Each row was made from one small tree. The marks that hang from a mark follow it in brackets, in the order of their numbers. Every link used is in the known rows. Write each row's tree.
In the rows, zero is written as 128.
Known rows
K_741{K_750{K_600} K_951}: [118 130 232 106 151 125 148 111  89 153 110 130 115 127 101 122 133 146
 172 200  98 114 151 119 128 139 148 139 125 118 128 154 115 138 123  81
  88 153 124 151 115 198]
K_951{K_741{K_750} K_994}: [124 119 126 144 124 134 155 120  98 145 128 113 107 124 108 107 121 137
  63 162  92 106 137  86 103  52 155 128  91 106 251 127 132 110 109 104
 127 114 123 124 136 180]
K_74{K_951}: [113 106 163 129 133 122  52 124 100 170 115 141 111 131 118 134  96 118
 162 182  95 140 156  80 142  80 145 134 157 121 145  86 139 121 102  99
  94  92 131 128 128 101]
K_74{K_951{K_741 K_994}}: [118 107 155 142 122 132  73 133 105 166 124 129 107 136 114 133  91 115
  77 179 101 127 150  93 121  15 153 132 129 116 236 110 134 105 101 107
 109  88 129 120 143 100]
K_951{K_741{K_371 K_750{K_410}}}: [143 123 114  80 149 158 165 127  97 160 132 125 122 123 110 109 133 111
 109  73  67 102 147  83  98  65 114 136 102 113 146 131 132 144 125  97
 140 142 132 151 146 177]
K_600{K_750{K_978}}: [130 109 150 126 127 140 125 112 101 139 123 130 125  72  68 113 125 147
 250 170  82 120 154  61 146 127 145 110 126 118 123  38 155 140 118 115
 109 143 125 138 109  90]
K_741{K_371{K_74}}: [172 127 124  67 134 151 149 136  82 151 126 143 133 117 122 106 150 125
 192  82  99 109 154  74 128 133 124 135 127 132 129 107 144  88 122 104
 109  95 120 140 129  84]
K_978{K_371{K_647{K_469} K_994}}: [109 136 139 138 109  98 155 120  84 142 133 132  97 117 140 118 162 117
  64 187 179 119 139 139 136 125 141 103 167 137 150  89 176 110 112 101
 106  85 112 134 120 110]
K_741{K_371}: [150 118 150  88 137 146 129 128  72 150 123 136 127 121 113 104 117 144
 172  90  85 107 163  72 131 131 123 125 126 129 124 106 153 148 115  97
 114 108 132 140 129  81]
K_410{K_750{K_978}}: [122 117 163 142 131 137 121  96  93 138 129 121 119  70  80 108 119 155
 131 173  76 134 150  65 124 127 142 122 126 145 132  54 199 137 128 101
 122  92 122 141 111 135]
K_741{K_371{K_978 K_994} K_750}: [164 142  86 111 156 153 166 122  68 140 133 143 137 117 122 108 117 131
 127  93  95  94 133  78 127 134 121 137 105 114 141 118 156 133 147  85
 115 219 125 136 123 189]
K_951{K_741}: [124 118 140 138 123 137 155 116 111 156 133 124 114 126 105 107 109 137
 107 159 100 122 150  73  97  61 139 129 131 123 154 116 138 130 104 108
 140  92 127 130 127 110]
K_371{K_647{K_469} K_978}: [136 141 128  86 105 129 158  95 102 153 112 147 111 118 126 134 250 116
 114 171 102 128 134 153 136 131 130 108 165 132 146 121 179 122 127 100
 129 181 120 110 118  97]
K_978{K_371{K_74 K_741}}: [126 109 138  84 135 109 164 135 106 140 145 122 118 115 141  94 114 106
 109 173 196 118 138  75 134 127 169 111 168 139 151  86 139  85 116 115
 119  80 108 122 113 110]
K_600{K_750}: [126 108 154 132 128 132 129 115  95 140 125 129 119  67 114 107 123 126
 251 159  90 116 159  68 145 125 148 108 128 117 132  93 155 134  99 110
 100 122 121 128 112  90]
K_371{K_741 K_978}: [141 110 140 104 147 140 155 104 122 146 139 131 133 120 130 110  99 114
  77 161 111 118 128  72 134 132 156 106 151 131 148 116 155 141 139 105
 148 189 126 100 110 103]
K_951{K_741{K_371{K_647}}}: [151 132 131 106 121 158 170 130 100 156 138 137 118 123 103 102 178 134
  72 101 105 106 148  81  92  62 118 123 134 124 149 119 143 143 117 101
 145  98 124 137 134  91]
K_74{K_371{K_647 K_978 K_994}}: [136 139 108 155 126 128 184 120 113 144 135 159 108 124 131 109 166  97
  63 197  97 128 126  72 142 244 143 124 177 122 155 109 189 136 129  94
 119 159 115 117 118  97]
K_994{K_371{K_647{K_469} K_741{K_951}}}: [109 117 226 125 137 133 140 125 103 152 118 130 119 126 125 107 141 126
  56  73  82 113 147 140 139 146 151  93 172 132 147  62 150 140 110  89
 135 103 115 130 116  84]
K_951{K_994{K_371}}: [109 113 156 184 120 130 115 119  78 136 106 109 118 127 124 102  87 139
 133  96  70 126 156  61 146 130 168 122 128 129 232  84 151 126 101  99
 104  88 129 121 129  75]
K_741{K_750 K_951}: [116 129 239 114 152 118 151 119  79 152 118 131 111 120 114 117 131 145
 176 155  77 113 143  92 131 139 142 134 118 111 139  94 130 128 117  80
  94 144 117 145 115 203]
K_741{K_371{K_647{K_469} K_994}}: [161 139 134 106 128 150 143 125  80 152 129 152 119 120 125 119 164 123
  74  96  94  97 145 141 130 132 108 109 133 128 131 110 175 118 121  94
 117 102 122 147 132  87]
K_371{K_74{K_951} K_741 K_978}: [158 118 115  70 144 147 121 127 136 157 138 148 136 123 141 125 125  77
  97 167 137 132 119  93 140  92 161 128 166 128 164 111 134  60 141 113
 128 175 113  98 118 107]
K_994{K_371{K_647{K_469} K_741 K_978}}: [119 123 136 121 128 141 153 112 111 146 122 132 127 126 131 106 165 117
  58  82  96 120 138 127 138 142 154  95 178 134 155  76 162 145 127  97
 152 166 119 107 114  84]
K_951{K_994{K_371{K_74 K_647 K_741}}}: [135 123 142 164 119 144 143 126 106 133 125 121 120 118 138  97 147 109
  48  87  99 121 132  72 145 134 173 109 148 130 242  84 148  78 114 104
 119  80 116 116 129  75]
K_410{K_750{K_600 K_978}}: [125 120 158 132 130 148 120  85 106 139 124 121 123  79  67 112 121 155
 130 220  97 136 161  92 123 127 148 127 132 148 120 111 182 144 135 100
 116 100 130 148 113 133]
K_410{K_750{K_600 K_741 K_978}}: [121 114 157 130 138 158 113  78 126 138 135 120 125  84 125 136 115 178
 122 219 138 132 159  91 149  93 154 136 121 150 116 133 189 150 135 100
 114 109 123 153 107 135]
K_410{K_750{K_741{K_951} K_978{K_371}}}: [ 99 115 228 120 144 128 136 104  99 134 146 112 113  79 141 130 113 176
 120 177 166 127 148  80 148  94 152 130 126 152 129  63 199 146 132  94
  99 106 108 150  99 139]
K_758{K_750{K_410 K_741 K_978{K_371}}}: [ 95 105 150 118 143 133 120  96 115 161 123 116  95 157 158 161 129 140
 219 145 155 136 144  50 170 101 139 137 127 130 121  79 167 157 132 112
 116 172 131 153 129 159]
K_978{K_371{K_74 K_647}}: [126 138 125 111 105 108 174 129  94 139 135 131 102 111 138 106 224 106
 137 175 193 135 136  73 135 127 151 117 179 137 152  86 150  78 115 109
 100  73 108 129 118 102]
K_410{K_750{K_600 K_741{K_371{K_74}}}}: [152 118 142  90 145 166 134 101 112 140 144 129 129  80 173 123 136 146
 137 154 154 115 163 107 144  92 145 140 115 146 121 193 183 118 123 101
 103  88 117 150 116 126]
K_951{K_741{K_371{K_74} K_750}}: [161 132  94  70 140 158 184 139  94 153 137 134 128 123 107  98 155 131
 128  95 110  98 145  85  94  64 126 144 106 113 155 121 122  96 122  98
 136 122 117 142 135 177]
K_750{K_600 K_741{K_371{K_994}}}: [152 120 129 122 149 167 123 103 118 151 135 135 133 138 176 143  80 160
 117 163 165 104 161 108 161  91 140 143 118 138 110 207 146 150 126  98
  99 125 130 158 121  89]

Write each row's tree
[132 110 139  96 156 157 131 100 109 164 124 130 109 153 198 157 142 121
 228  73 111 118 147  58 163 104 121 140 111 126 123 156 172 157 131 105
 121 209 134 140 137 142]	K_758{K_750{K_410 K_741{K_371{K_978}}}}
[105 122 119  92 142 127 136  98 102 149 111 114 112 124  77 125 142 119
 163 200 115 132 148  94 142 135 142 138 136 130 121 107 126 152 148  99
 105 170 138 164 130 202]	K_741{K_750{K_410 K_600 K_978{K_371}}}
[145 124 116  89 143 151 168 134  87 156 136 128 122 126  99  99 131 146
 112 102  96  93 152  83  95  64 122 134 106 112 152 117 128 143 119  97
 139 133 128 143 131 176]	K_951{K_741{K_371 K_750}}
[116 101 208  79 163 123 162 135 120 153 131 144 113 132 113  99  91 120
  84 216  94 102 151 107 139 245 164 119 159 115 143 127 140 156 121  89
 120 133 119 134 111 165]	K_74{K_371{K_741{K_750{K_600} K_951}}}
[113 125 154 193 110 134 127 117  83 136 110 116 111 122 126 104 149 131
  92  95  77 131 147  61 146 134 162 111 142 127 237  82 158 122 105  97
 106  87 127 123 130  71]	K_951{K_994{K_371{K_647}}}
[154 138 116  71 143 163 147 110  95 151 118 138 119 120 116 118 225  97
 122 103  75 108 149 106 137 139 112 126 130 123 119 181 136 153 142  86
 110 163 138 166 145 173]	K_741{K_371{K_647} K_750{K_410 K_600}}
[115 113 234 103 153 154 124  89 143 165 115 119 115 136 191 166 110 112
 155 169 113 133 154 117 170  99 144 146 126 142 105 219 136 150 128  97
  84 143 135 165 131  99]	K_750{K_410 K_600 K_741{K_951}}
[101 106 143 120 136 130 123  92 114 157 120 122 102 166 132 154 126 185
 219 228 210 130 161  77 160  97 154 139 137 133 116 117 147 164 132 110
 113 164 131 149 109 155]	K_758{K_750{K_600 K_741 K_978{K_371}}}
[116  93 149  94 147 123  92 143 121 160 133 148 114 136 133 120  81  84
  40 214 101 120 137  94 158 184 176 116 169 118 239 104 165 132 125 104
 113 164 122  93 128  91]	K_74{K_371{K_741 K_978} K_951{K_994}}
[148 123 120  62 155 160 133 112  89 154 114 129 128 125 112 118 146 106
 170 104  66 104 159 104 134 139 118 138 112 121 114 180 128 156 139  91
 107 165 140 165 144 180]	K_741{K_371 K_750{K_410 K_600}}
[133 148 111 155 109 113 179 131  95 134 144 136 105 110 148 105 181  97
  85 173 199 132 125  74 134 128 148 120 171 136 154  88 157  61 118 106
  96  74 104 136 121 108]	K_978{K_371{K_74 K_647 K_994}}
[159 117 130  74 142 159 138 122 110 153 133 136 133 126 193 134 135 152
 176  99 148 109 152  73 162  91 136 142 117 134 125 131 148 104 118 105
 103 107 115 146 120  91]	K_750{K_741{K_371{K_74}}}
[118 111 147 124 137 151 114  83 118 167 102 127 100 155  83 146 132 123
 232 180  80 142 156  74 141 139 131 138 131 129 110 128 146 151 140 108
 125 173 148 155 135 148]	K_758{K_750{K_410 K_600 K_978}}
[117 102 154 109 133 125 139 124 104 133 140 120 122  70  80 104 108 138
 196 181 142 111 150  67 145 125 157  96 143 124 131  29 151 149 122 118
 115 144 121 132 104  94]	K_600{K_750{K_978{K_371{K_741}}}}
[111 103 158 134 148 142 114  92 120 168 119 124  96 154 197 159 123 122
 225 121 107 132 146  54 167 103 136 136 116 122 125 143 167 142 111 108
 117 153 131 146 134 156]	K_758{K_750{K_410 K_741}}
[143 129 237  79 155 139 148 143  51 142 120 128 120 123 114 109 132 147
 141  81  70  82 150 102 132 133 134 129  87 113 202 114 138 126 128  80
  83 156 122 145 131 174]	K_741{K_371 K_750 K_951{K_994}}
[114 120 126 102 113 108 128 148  93 150 136 122 106 124 133 117 135  99
 124 184 195 131 143  87 124  51 163 136 154 130 212  96 130  64 106 114
  93  73 112 122 131 105]	K_978{K_371{K_74{K_951{K_741 K_994}}}}
[174 146  99 126 123 167 189 138 107 151 147 146 122 119 118 103 168 113
  46  94 122 106 134  83  95  63 117 134 126 124 155 125 144  80 124 106
 138  87 116 143 136  98]	K_951{K_741{K_371{K_74 K_647 K_994}}}
[118 115 233 114 144 144 127  95 127 157 122 130 119 138 172 154 106 167
 159 214 157 123 159 118 162  94 157 144 132 138 113 198 132 149 117  92
  87 126 124 152 110  98]	K_750{K_600 K_741{K_951}}
[131 106 146  94 153 163 115  94 119 167 118 129 108 161 182 159 133 126
 222 119 126 118 165  84 163 103 128 141 114 127 108 204 154 163 125 104
 113 169 142 159 139 141]	K_758{K_750{K_410 K_600 K_741{K_371}}}
[160 117 121  55 148 180 131 104 139 162 121 129 132 132 197 155 143  99
 171 112 128 119 157 110 170  95 128 154 119 145 102 226 136 116 136 107
  94 134 133 168 142  85]	K_750{K_410 K_600 K_741{K_371{K_74}}}
[154 128 121 134 136 159 164 132  95 155 144 132 126 125 108 103  80 135
  67 100 103  99 148  78  94  63 122 134 112 125 147 124 144 130 117 103
 139 101 127 143 135 100]	K_951{K_741{K_371{K_994}}}
[153 134 237 123 156 147 150 140  68 150 131 141 127 123 121 116  72 136
 124  80  81  97 149  91 127 137 117 134 113 130 124 107 155 130 126  84
  93 122 122 152 124  89]	K_741{K_371{K_994} K_951}
[162 127 113  80 129 161 176 138 103 157 136 133 127 125 108 103 141 127
 126  94 110 107 150  80  92  62 124 140 120 125 148 122 131  96 118 109
 138  93 121 135 135  95]	K_951{K_741{K_371{K_74}}}
[109 122 146 165 118 133  66 128  92 153 108 133 112 133 127 130 141 109
 103 130  93 143 144  78 154  81 162 127 161 124 230  81 148 119 116  95
  93 134 129 111 133  76]	K_74{K_951{K_994{K_371{K_647 K_978}}}}
[152 136 232  66 151 148 167 130  69 151 123 139 132 124 116 117 139 138
 177  83  85 104 150  89 125 137 121 134 126 135 125 118 151 150 142  86
 103 196 127 129 121  81]	K_741{K_371{K_978} K_951}
[127 104 129 126 160 128 103 143 129 164 144 162 118 137 135 124  43  78
  26 211 111 124 131  91 150 191 164 123 180 118 170  94 168 132 129  99
 118 167 118 108 118 109]	K_74{K_371{K_741 K_978 K_994} K_951}
[166 121 109  78 142 149 178 115 133 145 141 140 138 114 140 108 137  92
 103 150 130 121 120  79 133 134 159 121 152 133 153 118 142  66 141 115
 142 177 113 102 111 105]	K_371{K_74 K_741 K_978}
[128 108 239 113 160 130 142 124 100 143 134 120 118 121 127 105  84 130
  48 153  89  92 132  98 139 135 165 106 114 114 202 106 134 119 120  93
 116 136 119 127 116 177]	K_371{K_741{K_750 K_951{K_994}}}
[126 106 151 121 134 150 121 103 122 141 131 127 125  76 124 137 121 168
 239 169 125 117 152  65 174  94 150 118 116 121 117  58 157 147 120 114
 101 154 119 144 103  92]	K_600{K_750{K_741 K_978}}
[106 117 160 132 127 121 131 105  83 131 138 112 113  73  86 104 122 153
 127 183 129 135 153  66 122 125 149 120 140 148 137  42 200 141 128 100
 115  90 120 136 108 140]	K_410{K_750{K_978{K_371}}}
[130 101 145 146 155 127 155 132 124 149 145 146 117 125 130  93  35 104
  31 194  94 107 138  75 143 242 161 113 159 121 152  94 171 137 111 103
 131  93 118 127 116 108]	K_74{K_371{K_741 K_994}}
[119  96 226  93 156 121 159 139 117 156 135 144 113 129 123  98  78 114
  83 186  83 109 150  87 142 246 161 112 166 122 147  91 159 152 111  97
 123 104 117 126 112 101]	K_74{K_371{K_741{K_951}}}
[112 109 147 116 121 123 136 121  91 132 130 121 116  69  76 110 131 143
 245 183 135 119 155  62 147 124 152 108 141 126 128  29 153 146 120 115
 101 141 123 134 106  91]	K_600{K_750{K_978{K_371}}}
[162 141 124  86 124 154 164 120  83 145 129 146 127 119 121 112 219 125
 126  92 100 112 142  71 129 136 115 117 147 134 135 118 166 150 141  94
 126 178 128 123 126  76]	K_741{K_371{K_647 K_978}}
[154 110 134  73 146 168 135 121 122 144 136 132 129  70 190 136 146  94
 252  71 102 105 151  74 172  98 133 125 107 124 118 136 157 114 116 115
  90 146 120 152 130  83]	K_600{K_750{K_410 K_741{K_371{K_74}}}}
[158 135  97  57 151 156 159 113  78 145 119 138 138 127 102 112 165 141
 176 140 109 100 155 104 126 135 129 140 120 119 126 176 130 159 151  86
 113 227 137 137 124 179]	K_741{K_371{K_978} K_750{K_600}}
[122 121 116 112 137 147 157 106 124 159 125 119 113 127 105 120 131 107
 107 169  85 121 148 103 101  63 136 140 120 117 145 175 119 137 122 100
 136 136 134 149 139 190]	K_951{K_741{K_750{K_410 K_600}}}
[169 148 111  96 125 154 163 118  82 148 130 155 126 117 129 123 186 116
  77  95 102  99 136 140 128 133 110 115 138 133 136 125 184 123 141  95
 125 177 122 131 130  86]	K_741{K_371{K_647{K_469} K_978 K_994}}
[118 110 164 137 140 150 118  87 113 140 140 119 121  78 137 131 111 175
 123 171 117 130 148  67 151  95 149 130 115 144 127  73 204 141 127 100
 116  99 117 146 105 138]	K_410{K_750{K_741 K_978}}
[120 105 217 106 149 154 127 104 132 149 124 123 121  75 138 152 125 125
 238 127  82 120 144  73 178  99 139 126 107 126 110  76 155 146 130 113
  88 176 122 158 118  93]	K_600{K_750{K_410 K_741{K_951} K_978}}
[116 112 145 153 141 108 151 127  98 137 152 120 115 119 141  98  40 116
  35 178 186 111 134  76 133 127 166 100 156 136 149  87 157 127 118 106
 121  92 117 126 112 115]	K_978{K_371{K_741 K_994}}
[115 121 129 146 129 138  96 138  92 157 109 132 126 131 126 112 107 113
 194  84  93 146 155  65 142 107 160 142 167 129 154  53 126  86 103 100
  96  81 117 129 124  86]	K_994{K_371{K_74{K_951}}}
[136 150  96 153 113 148 173 118 103 140 114 137 127 121 131 103 216 109
 153  72 104 148 130  58 138 143 153 132 177 135 156  75 147  93 129  94
 121 151 114 115 119  80]	K_994{K_371{K_74 K_647 K_978}}
[178 146 102  59 124 160 138 137  93 155 130 163 129 121 130 125 238  94
 143  96 122 122 135  84 134 104 118 136 158 130 148 112 150  84 141  99
 107 168 119 123 132  76]	K_741{K_371{K_74{K_951} K_647 K_978}}
